Known rows, with every step that occurs
vanik buvi latozuz vasaf tapado: [  1  11  17   2 -10 -20 -23 -12   0  20   0  16  -1 -17  -9  17  -5   7
 -30   1  -2  -3  -9 -24   9   5  14]
numog latozuz vanul vasaf: [  5  22  -3   7 -11  11  -3  -9  17  40  -1  20   1  19   6 -36 -23 -14
   3   8   2   1  19  -2   3   0   0]
buvi vanik tapado latozuz: [-34 -36  -3 -15  22 -27  15 -26  18 -17   4 -16 -26 -14   2  27   2  20
  22  -7  10   2  -4  18 -16 -13  14]
latozuz vasaf: [  3   9   9  18 -27  -7 -12  -5  11  -1   7  -8   9   0  -9   9   4   3
  -6   1  -3   5  -6 -10  -2   5  -6]
numog latozuz buvi vanik tapado vasaf: [-33 -45   0  -5   9   7   8 -24  24 -22   5 -31   8  -5   7 -21  -2   1
  20  -3   4 -10   3   2 -48 -16  -2]
buvi vanik tapado: [-32 -27  -4 -18  14 -21   0 -12  27   3  -2 -14 -19 -15  -7   8   3  22
  12  -2   8  -3 -10  -2 -17  -9   0]
buvi vanik numog latozuz vanul vasaf tapado: [  9  36  -6 -20  17  19  33   3  18  34  -1  10  -8  39   4 -15 -13 -21
  11   4   6 -21  27 -23 -22  -9   4]
tapado vasaf vanul latozuz: [  3 -17 -29   8  -3  24 -19  -4 -16 -30  12  -5  18  17  16  28  -6   0
   8   8  10  12  25  46  -4 -23  -4]
tapado vasaf: [-15 -31   1   2   0  -6  -5 -25   0 -26   3  -3   6  -6  19  17   5 -10
   1  -5 -15   8  -3   7   1 -11  15]
buvi latozuz vasaf vanul: [ 16  -1   8  16 -39  -4 -28  11   0   5  16   7  17 -14 -11  14   6  30
 -16 -15  14   9 -12  -2   3  -1 -15]
buvi vanik: [-28  -8  -2 -12  18  -1   3  -2  23   5  -1 -10 -19  -5   3   9   6   4
   5   0   0   2  -3 -12 -22   6  -4]
vasaf tapado: [ -1   4   6  -4  18   4   3  -6  16  -6  -7   8   1   8  17   4   4  -9
  -6  -9 -19  -1   8 -19   6   2  10]
tapado vanik numog latozuz vasaf: [ 12  22  16  -5 -32  -2  10   0  -2  11   3 -10  15  25  -6 -11  11  -3
   2  12  17 -12 -20 -36 -13 -16 -18]
vanik numog latozuz vasaf tapado: [ 20  26  16   7 -20  11  21  -5   7   1   4 -11  12  35   0  -6   2 -16
  -2 -11   0 -20   0 -38 -14 -19  -4]
buvi vanik tapado vasaf latozuz numog: [-24 -54 -33  -3  25   5 -10 -18  -3  -8  12   6   3 -18 -16  32   6  39
  26   5   4  17  18  47 -18 -20 -10]
latozuz tapado vanik numog: [ 20  17  19 -14   0 -11  20  28 -12 -10 -14 -17  -3  -1 -11  -2  19 -16
  -3  -1  -4  -5 -25 -25  14   7   6]
numog latozuz: [-17  -6   7   6  -3   7   0 -14  16  11  -3  -4  -8  12  14 -28  -4  -7
   3  -7  -1  -2  -6 -20 -10  -7  -5]
vanul vasaf latozuz: [  5  21 -24  12  13  13   5  13  -4   3  -9  22  -5  14  19 -16  -4   9
  15   3  -8   1  22  23  25  22 -20]
vanik tapado vasaf latozuz: [-10 -51 -23   4   7  -4  -9 -24 -17 -29   3   0   9 -13   5  19   7  23
  26  -3  -1   4   7  40  11 -27  -4]
buvi vanik numog latozuz vanul vasaf: [  1  26  -7 -17   3   7  30   1  14  38   6   6 -16  24  -2 -20 -14 -15
  13   6  13 -21  14 -14 -23  -6  -6]
vanul latozuz buvi vanik: [-17  16 -11  -1  23  27   4  18  19 -13   0 -19   3   5   7 -23  -8  -8
   1  12  -5 -22  15   7 -34  30 -30]
buvi latozuz: [-13 -13  18  -3  -4 -19  -9  -5   4   4  -3  12  -6 -22  16 -15   3  11
 -19 -17 -16 -10 -29 -19   9  11  -4]
vanik numog latozuz vasaf vanul: [ 25  10  -1  12 -42  14  10   4  -2   3  24  -7  12  23 -11   6   7   5
  10 -13  27 -10   3 -13 -16 -31 -16]
vasaf vanul latozuz: [  5   7 -25   5  -1  24 -16  12  -4  -6   8   3   6  15   6   7  -7   8
   4   7  14   3  22  29   2  -8 -18]
buvi latozuz tapado: [  3  -1  26  11  -6 -13  -6  23  -3   0 -10 -15 -12 -26  -5 -16   4  -3
 -22 -24 -17   3 -33 -17  16  24   6]

Rows
[ -2  10   3 -10  -6 -29 -19 -13  -3  46  -1  46 -16 -28  -4 -11 -25   2
 -24  13  -1  -8   2   3  27  14  18] | vanik buvi latozuz vanul vasaf
[  5 -33   0   2  -7 -10 -22   2 -28  -7   7  -5  -8 -37 -13  35   1   3
 -14 -14   9  25  -7  18  12 -12  33] | vanik buvi latozuz tapado vasaf vanul
[ 17  11  31 -16  -7 -23  14  31 -19  -3 -16 -10  -5 -19  -6 -12  20  -4
 -19 -10  -6 -13 -47 -34  18  13   2] | buvi latozuz tapado vanik numog
[  8  44 -10  -7   4   6 -34   0  -8  18 -12   4  16  27 -12  21 -10  -4
 -15  50  17   7  18   1   4   3  -3] | vanul latozuz vasaf tapado vanik buvi
[  6  -4   0   6 -33 -17 -36  -4  -7  21  19  20  -1 -27 -21  28  -1  28
 -20  -1  24   9  -7   1   6  -7   2] | vanik buvi latozuz vasaf vanul
[-11 -13  15   2  -4 -17 -15  -4   8  14   7  31   1 -28   1 -12  -2  21
 -25 -14 -20  -1 -21  -9   8  13  -4] | buvi latozuz numog
[ 12  12  18   5  -9   5  32  15  -5  -2  -4 -28 -16  10  -7 -25   5 -26
   3 -21  -5 -14 -16 -29  -3  -6   5] | vanik numog latozuz tapado
[ -1  28   3 -22  22 -20 -20   1   3  42 -20  63   2  -3   7  -9 -15  11
 -29  24  -6  11   3 -10  29  25  17] | vanul vasaf tapado vanik buvi latozuz numog
[ 15  23 -22  -7   7  16 -30  30 -25  14  -9  -9  -4   4 -26  20  -5   0
  -4  35  33  26  18  26  13   2   3] | vasaf vanul latozuz tapado vanik buvi
[  9  23  -2  18   5  13  -5  26  -7  -7 -11 -31  -6  10  -9 -11  -7 -17
  -7   4  -9   3   4  15   8  20  -6] | vanul latozuz tapado
[ 15  25   3  -5 -15   1  24  -5   3  28   5  18  -2  22   5 -35 -16 -20
   4   1   2 -26  12 -13   5  -9  -1] | vanik numog latozuz vanul vasaf
[  4  25   7  -4  -1  16  26   0  17  10   7 -25  -2  37  -8   7   7  -9
   6  -5  12 -17   2 -41 -41 -15  -9] | buvi vanik numog latozuz vasaf tapado
[ -3 -19   9  15 -23 -32   0 -28   4 -22  11 -12   4 -10 -10  26  -1  19
  11  -3   8   4  -6  21   4 -13  10] | vanik tapado latozuz vasaf
[  6  29  -6  23 -21   9 -18   4   0  -2   5 -17  14  21  -7   1 -10   2
  -9  17   4  -4   6  14  -4   9 -23] | vanul latozuz vasaf
[ 10  12  14  -3   3  -1  -6  24  -1   1 -20 -19   1  -3 -11  -5  14 -10
  -7   7  -4  21 -17 -15  13  17   6] | latozuz tapado vanik
[ -6 -13  12  10   9  -1  23 -12   8 -40   8   1   4 -15  20  -5   0 -15
   6 -14 -22 -14   5   5  -3  19   3] | tapado latozuz buvi
[ 23  49  11 -15  13  20  40  21  14  -6 -20  15  23  44  30 -56  -2 -31
   5   5 -12 -32  13 -37  -3  17 -10] | vanul vasaf tapado vanik numog latozuz buvi
[  5 -17 -33  12   0  27 -24  -6 -14 -18  21  16  26  10   0  29 -10  10
   2   9   4  22  33  55  -4 -19  -6] | tapado vasaf vanul latozuz numog
[-32 -38  -6  -9  23 -23  11 -28  20  -5  13   4 -19 -20 -12  29  -3  28
  18  -2   4  12   3  27 -19  -8  11] | buvi vanik tapado latozuz numog
[ 27  40 -15  10  14  19  -1  46 -16   7 -27  -1   3  17  -3 -18   5   0
  13  17   0  23  12  19  32  34 -15] | vanul vasaf latozuz tapado vanik
[ -9 -28  16   2  -1 -25 -15 -10 -24  -6  -5 -11 -17 -39  -8  17  -2 -10
 -23  -9 -10  12 -24   3  13   3  38] | vanik buvi latozuz tapado vasaf
[ -1 -12 -21  13  13  18  -8   3  -5   7   9  31   3 -11  -7   3   4  23
   9  -1 -13   9  16  20  10   8 -24] | vasaf latozuz numog
[  0  -2  12 -34  13 -18 -34 -14  -6  45  -9  43   5 -26  -8  13  -3   5
 -30  24   3   2  -7 -24  17  -2  20] | vasaf tapado vanik buvi latozuz vanul
[ -3   5  12 -21  -3  -3  19  -4  -1   8  -8   1  -1  18  13 -22  12 -10
   5   6   9 -19 -21 -37  -7 -17 -11] | tapado vanik numog latozuz
[  0 -35 -15   3  -8   9 -11 -13  -4 -29  13   5  14  -3  13  34   8   4
   9 -11   4  21  12  23  -2 -26  12] | tapado vasaf vanul
[-20  -3   0 -24  12 -21 -18 -16   0  21 -12  20 -11 -14   1  11   4   0
  -7  28   9  11  -8 -15  12  -1  14] | tapado vanik buvi
[  0 -24  21  12  -7 -11  -8   5 -16 -22  -6 -22  -1 -26   2   4   6  -9
 -17 -23 -21  13 -29  -1  10   8  20] | buvi latozuz tapado vasaf
[ -6 -14   6  -6   6  12  34   4  -7 -14   1 -51 -18  14  -6   6   9 -26
  14 -16   3  -2 -11 -15 -37 -18  12] | buvi vanik numog latozuz tapado vasaf
[-19 -35   5  -2   6 -33  11 -33   5 -25   4  -2 -13 -17   9  16  -1  12
  15  -9  -1  -1  -5  20  11 -16  19] | vanik tapado latozuz
[  9 -13  13   7  -9   6  30  -1 -18 -24   0 -36  -3  10   1  -6   7 -34
   7 -21  -8  -5 -13 -13  -9 -21  19] | vanik numog latozuz tapado vasaf
[ 13  23 -18  17  14  25  14  26   4 -15  -7  21  12   4  19 -39  -5  -1
  16   0 -19 -14  28  20  15  40 -31] | vanul vasaf latozuz buvi
[ 23  33 -18  24  11  20   9  39 -11   0 -16  -5  -7  12  -3 -18  -2  -4
  14  -5 -10  14  19  25  30  34 -11] | vanul vasaf latozuz tapado
[  0 -29 -16  15  11  28   4  -2 -12 -43   9   4  26 -13  16  -3  10  -3
  16  -5 -23  -8  18  26  -3   9 -18] | tapado vasaf latozuz buvi
